Known rows, with every step that occurs
w > z > d > y > s: [-25.0   1.8  49.5  40.8  17.7  -9.8   6.1 -16.4   4.8  49.8 -24.0  22.7
 -29.9   2.7  23.3  32.6 -47.6  -7.1 -15.9 -24.7   5.1  15.0   2.4  11.7
  12.0  -9.6 -11.7 -19.0  48.2  -4.4   1.0  78.6 -11.3  -7.9]
w > y > j: [  7.8  -9.9  -4.0  30.8   2.1   0.4  41.6 -14.1 -10.3  -9.1 -13.3   1.5
  20.8  -7.0 -70.8   8.3  15.6  -9.3  17.8  12.6   4.6 -38.8  10.6  -2.6
   3.9  23.6 -22.3  -5.1  11.6  16.7 -14.5  11.7   3.2  -2.3]
w > y > d > z > s: [-33.6  -4.8 -15.2 -30.3   1.4   2.4 -29.9  -1.2  10.7  -6.1 -18.3  13.6
 -30.4   6.1  72.5  -2.3  33.6 -12.9  19.8   2.7  17.3 -31.5   8.3  -5.2
  14.3 -17.3   9.0 -19.5  21.9 -27.5   6.3 -44.0  21.1   9.2]
d > z: [  4.5  -2.4 -13.1  24.1 -18.7  -1.6  -4.0  -5.6  13.8  -1.4  17.5  19.5
 -27.5  14.8  11.9  -2.5 -27.5  30.6   4.7  -7.3 -18.0  -2.3 -21.9   8.3
 -12.1  -2.0   8.0 -13.0 -38.1  18.7  21.7 -44.5  11.8  -4.6]
s > z > d > y > j: [-10.7   3.0  64.7  49.3  -9.5  -0.4  64.6   2.9   9.3  22.4 -21.7  -1.4
   5.4 -12.4 -18.0  12.5  32.4 -23.2 -14.7 -23.8  33.7  31.0 -20.6  22.0
 -30.1  25.9  19.7 -25.1  29.6  -4.5  -3.6  29.8  35.3 -18.0]
z > d: [  5.0  -0.1  24.4  33.3  -6.9  -8.8  21.4   6.0  -1.8  33.9  32.9  -3.2
  12.6   5.7 -18.3   9.0  21.0   2.2 -11.0 -38.2   4.3  -5.1  -4.3 -21.4
 -11.7  23.3   1.2   1.9 -12.3  22.4 -11.1  38.3 -18.5  -6.6]
w > y > j > z > s: [  3.6   1.7 -12.1 -36.7   2.5   5.4  38.5  -2.4  -4.9 -39.6 -24.8 -19.0
  20.9 -15.0  -1.7 -16.9  35.3 -40.3   3.1  21.8  18.4  -1.5   5.1   1.9
 -11.2 -16.4 -28.4  10.0  -7.9 -58.2 -23.1 -21.3  -8.9   0.5]
d > y > s: [-10.4 -13.2   4.4  34.0   7.5  -0.7  -4.9 -16.7 -17.6   3.0 -15.4  24.1
  25.8  23.0  -2.7  31.8  -0.9   6.9  -9.5  -4.8  -8.9  -8.5   6.1  12.0
   9.0  16.8 -62.1 -17.3  78.5  27.6  -0.9  53.4  -5.2 -13.3]
j > z > w > y > s: [ -1.4   5.8  -5.1 -15.7  25.1   7.8 -40.3   2.3 -15.5 -19.0 -34.0  -9.3
  20.2  10.8  77.8  -7.7 -18.8  22.8   7.1  -0.7   9.9   1.3  39.3 -22.9
 -17.3 -15.6 -13.1  26.0  23.5   4.7 -19.6 -41.0  -8.2   6.6]
j > z > w > y > d: [ -6.2   1.0 -13.2 -17.1  12.5   8.7 -47.8   5.1 -22.4  -5.3 -12.1  -0.9
  17.1   0.7  44.0  -1.6  -5.7  27.5  14.6  -1.6  -4.7  -3.5  30.5 -25.2
  -7.7 -18.8  21.2  11.7  -3.4  -2.1 -15.6 -39.6  -0.2   2.5]
j > z > w > y: [  1.9  13.7 -19.6  -9.9  -2.0   3.1 -22.9   8.5 -15.9 -16.2 -30.4 -11.0
  10.2   4.1  46.2  -5.4  -5.0  34.9  16.7  -4.8   5.3 -13.5  40.8 -13.4
 -15.3 -33.9   9.4  11.9 -24.2  -1.7 -41.0 -47.3 -12.1   2.6]
w > y > s: [ -2.6  -9.9  -7.6  20.9  15.4   0.7 -19.0 -16.0  -6.0 -12.4 -19.2  -1.1
  25.8  23.8  15.2  12.0  -8.6   5.6  22.5   6.4  -1.7 -35.7  25.7 -16.3
  13.8  20.1 -52.7  15.0  69.8  23.1  -3.6  10.5   4.0   1.4]
z > d > y: [-14.0   3.7  36.1  47.6  -2.9  -3.3  29.8  -0.4 -15.4  42.2 -18.8  11.8
   2.8   1.8 -16.9  29.0  22.9  -2.7 -14.6 -29.2  18.6 -11.8  10.2   4.7
  -7.3  -5.7 -15.1 -36.3  30.0  20.8 -37.7  81.0 -16.4 -12.4]
y > d > z > s: [-13.2  -9.6  -9.0 -36.0  -6.9  -6.4 -28.9   6.5  10.4   0.9  34.5  17.1
 -25.9  10.4  55.6  -9.6  40.3   1.2  -7.5 -12.4  -5.2   4.1 -27.2  -6.6
   0.6   1.9  17.4 -16.5 -13.3  -7.8  33.2 -38.6  13.0   3.9]
d > y > w > z > j: [ -7.3  -2.9  -0.9 -19.4   6.8  14.8  26.9  -8.9   0.0   8.6 -15.5  26.1
 -29.9  -7.7 -53.2  -4.1 -48.3 -35.2 -30.1   7.2 -14.8   7.1 -17.8  40.1
  44.7 -12.4  42.5 -37.4 -25.9  -7.1 -24.0  49.9 -26.8  -0.4]
j > y: [ 24.3   3.4 -27.4  11.5 -11.0 -20.5  10.6  -8.6  -6.4  -4.3   8.6 -13.6
  19.9   2.5 -25.8  24.7   6.9  26.8  29.8  24.8  -9.1 -25.7   7.5  -7.2
   8.0  -6.4 -49.1  23.8   7.9  -3.8   2.0  45.4 -17.3  -2.3]
w > y > d > z: [-30.5  -6.3 -14.6  21.4   0.3   5.3 -37.2  -6.6  12.2   7.3 -23.0  26.7
 -22.7   7.0  34.0   4.2 -24.0   8.4  37.5  11.5  -9.0 -33.6   6.0   2.3
   7.0 -15.3  13.2 -20.1  15.0   9.5  12.5 -35.6  25.9   2.4]
j > z: [ 23.5   0.8 -18.3   5.4 -10.6  -9.9  -5.4 -11.2  -7.4 -14.5  28.1  -1.2
  25.2  12.3   9.5  -7.3 -24.5   6.2   3.5   6.2 -30.7  16.5  -9.2   2.6
 -18.1  -5.7 -16.0  19.7 -39.4 -11.2  -1.6 -29.9 -12.3 -21.1]
s > z > j > y: [ 15.0  21.7 -25.4 -35.3 -18.9   4.2  -1.9  10.9  26.5 -31.3  -0.7 -49.2
   0.7  -5.7 -23.8 -19.1  14.7 -32.9  15.8  33.9   5.6  11.0  -5.5  32.1
  16.3 -15.4 -12.6  35.5   3.2 -31.9   9.9  -4.5  22.7   8.6]

Rows
[ -5.5  30.2  -6.0   4.3 -13.1  14.5  -3.3  10.9  11.7 -21.3 -30.0 -27.1
  -8.9   3.5  74.2   5.1  32.8  56.1  20.9 -16.6  23.5 -21.4  29.1  -4.0
  -9.3   3.8  19.1  18.6   9.9  18.0 -25.2 -73.6  37.3  11.2]
s > z > w > y
[  4.4   0.5  35.7  28.4   6.7  -2.7  40.6   1.7  -2.8   9.8 -24.7 -11.8
  25.2 -17.8 -34.4 -17.0 -15.2 -50.0  14.1   7.9  31.0   7.7  11.6  -2.1
 -25.1 -15.4  10.9   4.0 -19.0 -29.8 -24.4   8.6  -8.5  -9.6]
w > y > j > z > d
[ 29.5  -3.8 -18.6 -37.4   2.6   8.4  27.8  12.0 -10.3  -9.2  15.9 -14.9
  28.2  -2.6 -75.4 -11.5   3.3 -34.3 -14.6  37.2  -4.2  -3.9 -20.8  -7.4
  31.7   2.2   9.9  13.6 -23.8 -14.8 -20.8  57.7 -30.9  16.5]
z > j > y > w
[-14.5  -4.5   3.2   7.7   6.5  15.8  12.0  10.2   0.4  -4.0 -29.9  20.1
 -35.1  -9.2 -10.7  -9.0  -2.3  42.3   1.3 -15.0  24.4 -20.6  25.7  -0.3
 -13.6  -6.1  48.6 -35.6 -33.0  35.1  -8.2 -55.8  14.8  20.1]
d > z > w > y > j
[-19.9  16.1  36.0  40.8  -0.4 -14.6  25.9 -11.7   4.1  53.4 -28.1  19.6
 -46.9  -4.2  -9.9  33.5 -30.0   2.8   1.7 -21.7   5.9  -0.2   7.8  23.0
   5.2 -26.9   6.9 -26.4   8.2 -14.0 -15.9  75.1 -20.2  -8.6]
w > z > d > y
[ 13.9 -11.6  41.3  23.3   6.1  -5.0  47.1  -0.8 -10.9  14.8  32.0  -3.5
  25.1 -18.7 -48.2 -22.4  -7.6 -37.3 -20.1 -11.4   5.7  42.0 -23.4 -11.2
 -40.1  11.9  14.6   1.7 -46.1 -15.2   4.9  12.2 -15.6 -21.8]
y > j > z > d
[-14.8   8.3  -4.9 -28.5   6.7  21.2 -32.5   3.1  23.7 -37.6 -37.4 -35.6
   4.1  -6.2  22.5 -27.4   1.3 -60.4   6.1  23.7  14.4  -8.1  12.1  19.7
  25.0  18.6 -16.2  33.5  54.0  -9.4   0.8 -43.6  36.7  10.0]
w > y > s > z > j
[  5.5  -2.2   4.6  18.3  -6.6 -10.2 -15.7  -6.7  16.6 -17.5  27.8 -13.4
  14.1  17.7  67.7   1.2   2.9  13.3   0.5  -5.6 -11.1  28.0 -28.9  -7.7
  -9.0  46.6 -22.3  33.5  38.3   9.4  41.8 -44.9  39.2 -14.8]
y > s > z
[ 26.8 -15.3 -10.3   7.8   1.0  -8.5  33.8 -11.9 -11.2 -20.5  34.4   0.3
  35.3 -13.0 -51.5 -18.8 -22.2 -15.6  -3.8  11.5 -25.1  30.8 -24.3   4.6
 -25.4   9.3  -9.8   3.3 -47.6  -6.7  12.6 -20.8  -7.2 -25.7]
y > j > z
[-18.1  -8.0  -8.1  -2.1   3.4   8.5 -40.7   4.2 -12.0   7.7   1.5   3.7
  13.7   5.8  10.2  11.3  32.9  44.4   7.1 -25.9   7.9 -33.4  33.1 -29.5
  10.4  13.9  23.5  -0.5  24.7  55.3 -17.5 -10.2   2.5  12.8]
z > w > y > d
[  8.7  -5.8  -2.9 -34.0   2.8 -12.6  44.4 -11.1   7.6   1.5  42.6   4.8
 -31.2   8.2  38.1   5.5  16.3  15.7 -34.8 -16.8  -7.9  14.6 -41.7 -21.9
  29.9  12.4  35.9   7.6 -52.6 -27.2  -3.9   0.4 -30.6   1.2]
y > w > z > s
[ 13.4  -1.4  -5.5  10.4   8.1   1.1  29.6 -15.2 -12.3 -25.3 -26.0  -1.8
  30.0 -12.1 -42.0 -15.8 -23.7 -27.9  25.2  28.3  -1.7  -6.9  12.4   7.0
 -16.5 -12.9 -16.0   3.8 -10.4 -28.6 -16.4 -18.7  -5.1 -13.6]
w > y > j > z
[  9.6   9.5 -28.5 -33.9 -12.0  11.4 -23.0  15.1  12.8  -9.1 -10.2  -7.6
 -27.1 -11.3 -46.5 -21.5 -21.2 -28.5  11.0  32.9  -3.3  -8.5   0.8  36.5
  19.6 -40.4  -0.8 -15.2 -29.5 -27.6  10.7   5.7  -4.6  18.6]
d > z > j > y
[ 16.5  -5.1 -20.2 -40.6   9.3   1.7 -30.9  11.1  -3.8 -14.5   6.7 -19.5
  28.7  -5.4 -64.2 -12.7  -6.8 -49.0  -5.6  37.0  -5.8  -3.3   8.7   4.8
  24.5   9.0 -47.4  31.9  51.8   0.1  14.8  57.2 -11.2  17.6]
z > j > y > s
[  3.1  -2.9   1.8 -24.6  -6.2   1.3  50.5   3.2 -15.7 -22.2 -18.3   0.4
  22.8  -7.2 -11.3  -1.1  38.0 -32.6 -24.2   7.9  10.7  29.9  -9.5  23.0
 -21.2 -12.3 -32.0 -24.4   3.8 -48.7 -16.6  11.9 -16.4  -9.4]
d > y > j > z > s
[  3.7  11.4 -17.7 -30.9  -2.3   9.4  -7.0 -10.6  11.5   2.5  28.6  -3.8
 -35.3  -9.3 -77.5 -22.5 -43.5 -33.5 -13.5   3.0 -27.8   5.1  -2.9  19.6
  32.5  -5.0  19.8  -1.4 -39.9   6.8   6.4   2.8 -18.7   5.5]
w > z > j
[ 11.1  11.6  -5.3   2.2 -20.0   1.2  -5.5   9.2  14.8 -12.3  28.1 -20.7
  -4.2   4.2  61.8  -3.1  36.4  68.1 -10.5 -37.3  -4.4  21.2  -2.6 -17.8
 -21.5  26.4  32.0  20.1 -20.0  38.4   3.2 -70.4  27.2   5.8]
s > z > w
[ -9.6  -3.6 -12.4  21.1   1.3  -1.3 -18.7 -14.6  -3.8   3.1  -0.1  11.1
  23.9   7.5 -14.0  14.9  12.7   3.6  29.4   9.8  -6.8 -43.8   7.3 -10.8
  22.8  12.2 -17.1   7.9  38.5  26.8  -6.8  10.0   6.8  -8.2]
w > y > d
[ 24.9 -11.4  -2.0  -9.3   1.6   1.6  13.4   1.4 -17.7 -14.7  32.0   2.7
  21.6 -15.4 -29.2 -17.8   0.0  28.5 -29.9 -12.6  -6.8  39.1  -8.6 -20.2
 -35.0  14.6  24.8   1.8 -58.6  15.2  -0.4 -40.6 -10.1  -2.6]
y > j > z > w
[-11.4  18.9  48.3  43.7 -17.9  -2.8  27.3   5.3  12.3  28.8 -24.2  -3.7
  -7.1   3.3  47.6  21.8  30.2  -7.1  -7.1 -27.3  29.5  13.7  -2.6  20.9
 -21.6   1.2   5.6 -16.6  28.8 -15.1 -19.4  24.0  26.5 -15.6]
s > z > d > y
[ 40.1 -11.7 -18.0   8.2  -3.8 -21.0  37.0   0.5 -20.7   3.7  18.5  -8.7
  27.2   8.4 -12.6  22.6   5.2  29.3   9.1  23.2 -11.9 -13.1 -28.2 -20.4
  13.5  11.7  -7.6  22.7 -18.3  -9.6  -8.9  46.4 -26.8   1.7]
j > y > w
[-14.7  -8.3 -15.3 -31.3  -5.9  19.4 -46.0   8.6  11.7   1.5  29.1  19.7
 -22.9 -10.4 -45.6 -35.1 -23.7 -46.2  -8.9   0.9 -19.4  15.6 -20.5  17.7
  15.7   3.8  37.7 -31.0 -31.2  19.4  33.2 -34.4  12.6   3.5]
y > d > z > j
[-16.7 -10.6  52.8  44.9  15.0  -7.0   2.0   0.8 -17.7  38.2 -23.5  20.1
  18.0  14.1   0.0  29.9   3.1 -15.3 -20.1 -32.6  16.5   8.2   2.2  -4.3
  -4.3  14.6 -33.3 -17.5  72.4  21.7 -11.9  84.5  -8.8  -9.7]
z > d > y > s
[ 23.4  15.5 -35.0 -37.8  -0.1   1.5  -3.3  -0.1  10.8   2.6   8.4 -22.5
 -30.4 -18.6 -77.2  -7.8 -45.0 -31.2  10.1  41.5 -12.3 -10.2  12.3  29.0
  38.9 -34.3 -12.3  17.9 -17.1 -31.2   5.5  46.0 -22.6  13.0]
w > z > j > y
[ -9.3 -14.5  -6.1  14.4  -2.3  -3.0 -37.0  -5.3  11.5  16.2  36.4  37.2
 -18.6  12.8  13.7  -0.3 -24.7  12.5   8.9  -2.2 -27.7   1.5 -25.3  -0.8
  -7.1   8.2  20.4 -21.8 -20.3  27.7  39.4 -41.1  20.7 -11.9]
y > d > z
[  2.0  10.2 -21.0 -29.6  -2.8  -9.3  11.6 -17.0   7.8  -2.6  34.2  -2.6
 -38.7   5.6  27.2  13.2  18.1  11.6 -13.5 -14.3 -17.5  -2.4  -6.0  -7.4
  13.3  -3.5  -1.0   8.6 -25.1 -22.0   8.6  -0.2 -20.4  -6.5]
w > z > s
[ 16.6  10.9   4.1 -14.6   4.4  -9.3 -31.5  12.2   8.8 -16.0   2.4 -37.8
   7.2   3.9  87.7  16.8  20.3  60.7   4.6   0.1  12.3  18.4   0.3 -17.7
  -6.7  15.8 -15.2  53.4  44.4  -0.1  31.0 -22.5  30.1  16.0]
j > y > s > z > w
[-14.3 -10.3  -4.4  -8.6  -1.4   0.9 -48.1  13.7   4.7  17.5  30.6  28.5
 -25.2   7.9  37.4  -4.2  -2.5  60.1 -12.1 -33.7 -12.8  13.8  -5.5 -19.5
 -12.6  14.8  61.0 -24.2 -34.9  49.4  32.1 -57.8  11.5   7.9]
y > d > z > w
[  2.3  -1.7 -13.7 -16.5   2.1  -3.1 -46.6  20.6  -3.7  17.4   5.6   7.8
 -26.4   1.8  34.5   8.1 -11.1  62.2  20.2   0.6   0.7   4.0   4.5 -16.7
  -1.8 -20.8  37.2  -6.6 -14.4  11.9  33.6 -10.3   4.8  15.8]
j > y > d > z > w
[  3.8  -2.4 -16.1 -38.8   7.3   4.3 -41.2  18.8  12.9 -12.0  -8.0  -0.8
 -28.5  -5.4 -18.9 -23.5 -40.5 -36.8   8.7  38.2  -6.1   1.3  -2.8  29.4
  20.5 -17.5 -26.8   2.8  10.5 -18.2  31.0  10.5   5.3  15.7]
d > z > j > y > s
[ -6.2  -8.5  -3.7   0.6  19.3   7.7 -35.3   4.5 -13.5 -15.2 -18.3  -3.3
  14.6  16.9  38.8   6.9  15.8  44.2  -2.7 -22.0  13.6 -35.9  41.1 -35.4
   3.0  24.9  -9.2  14.4  48.9  49.3 -17.9  -8.0   4.3  18.0]
z > w > y > s
[-12.1  -1.5  59.1  43.4   7.1  -8.8  60.4  -9.3   4.6  51.4 -16.3  24.6
 -28.4 -18.5 -73.5  14.9 -32.4 -15.1 -19.4 -19.3  16.2   8.7  -6.2  20.7
   1.4  -5.6  23.2 -43.3   1.2  -1.9   2.0  77.9 -12.4  -4.5]
w > z > d > y > j
[ 22.3  -6.4  -9.0 -36.8   1.1  -5.2  43.1  -4.3  -3.7 -29.8  36.3 -14.6
  26.6  -8.6  -9.5 -19.3  44.1 -30.6 -23.6   3.4  -3.1  38.8 -30.6  -7.6
 -20.2   6.6 -20.0   8.9 -37.7 -39.5   6.2 -26.4 -14.5  -8.7]
y > j > z > s
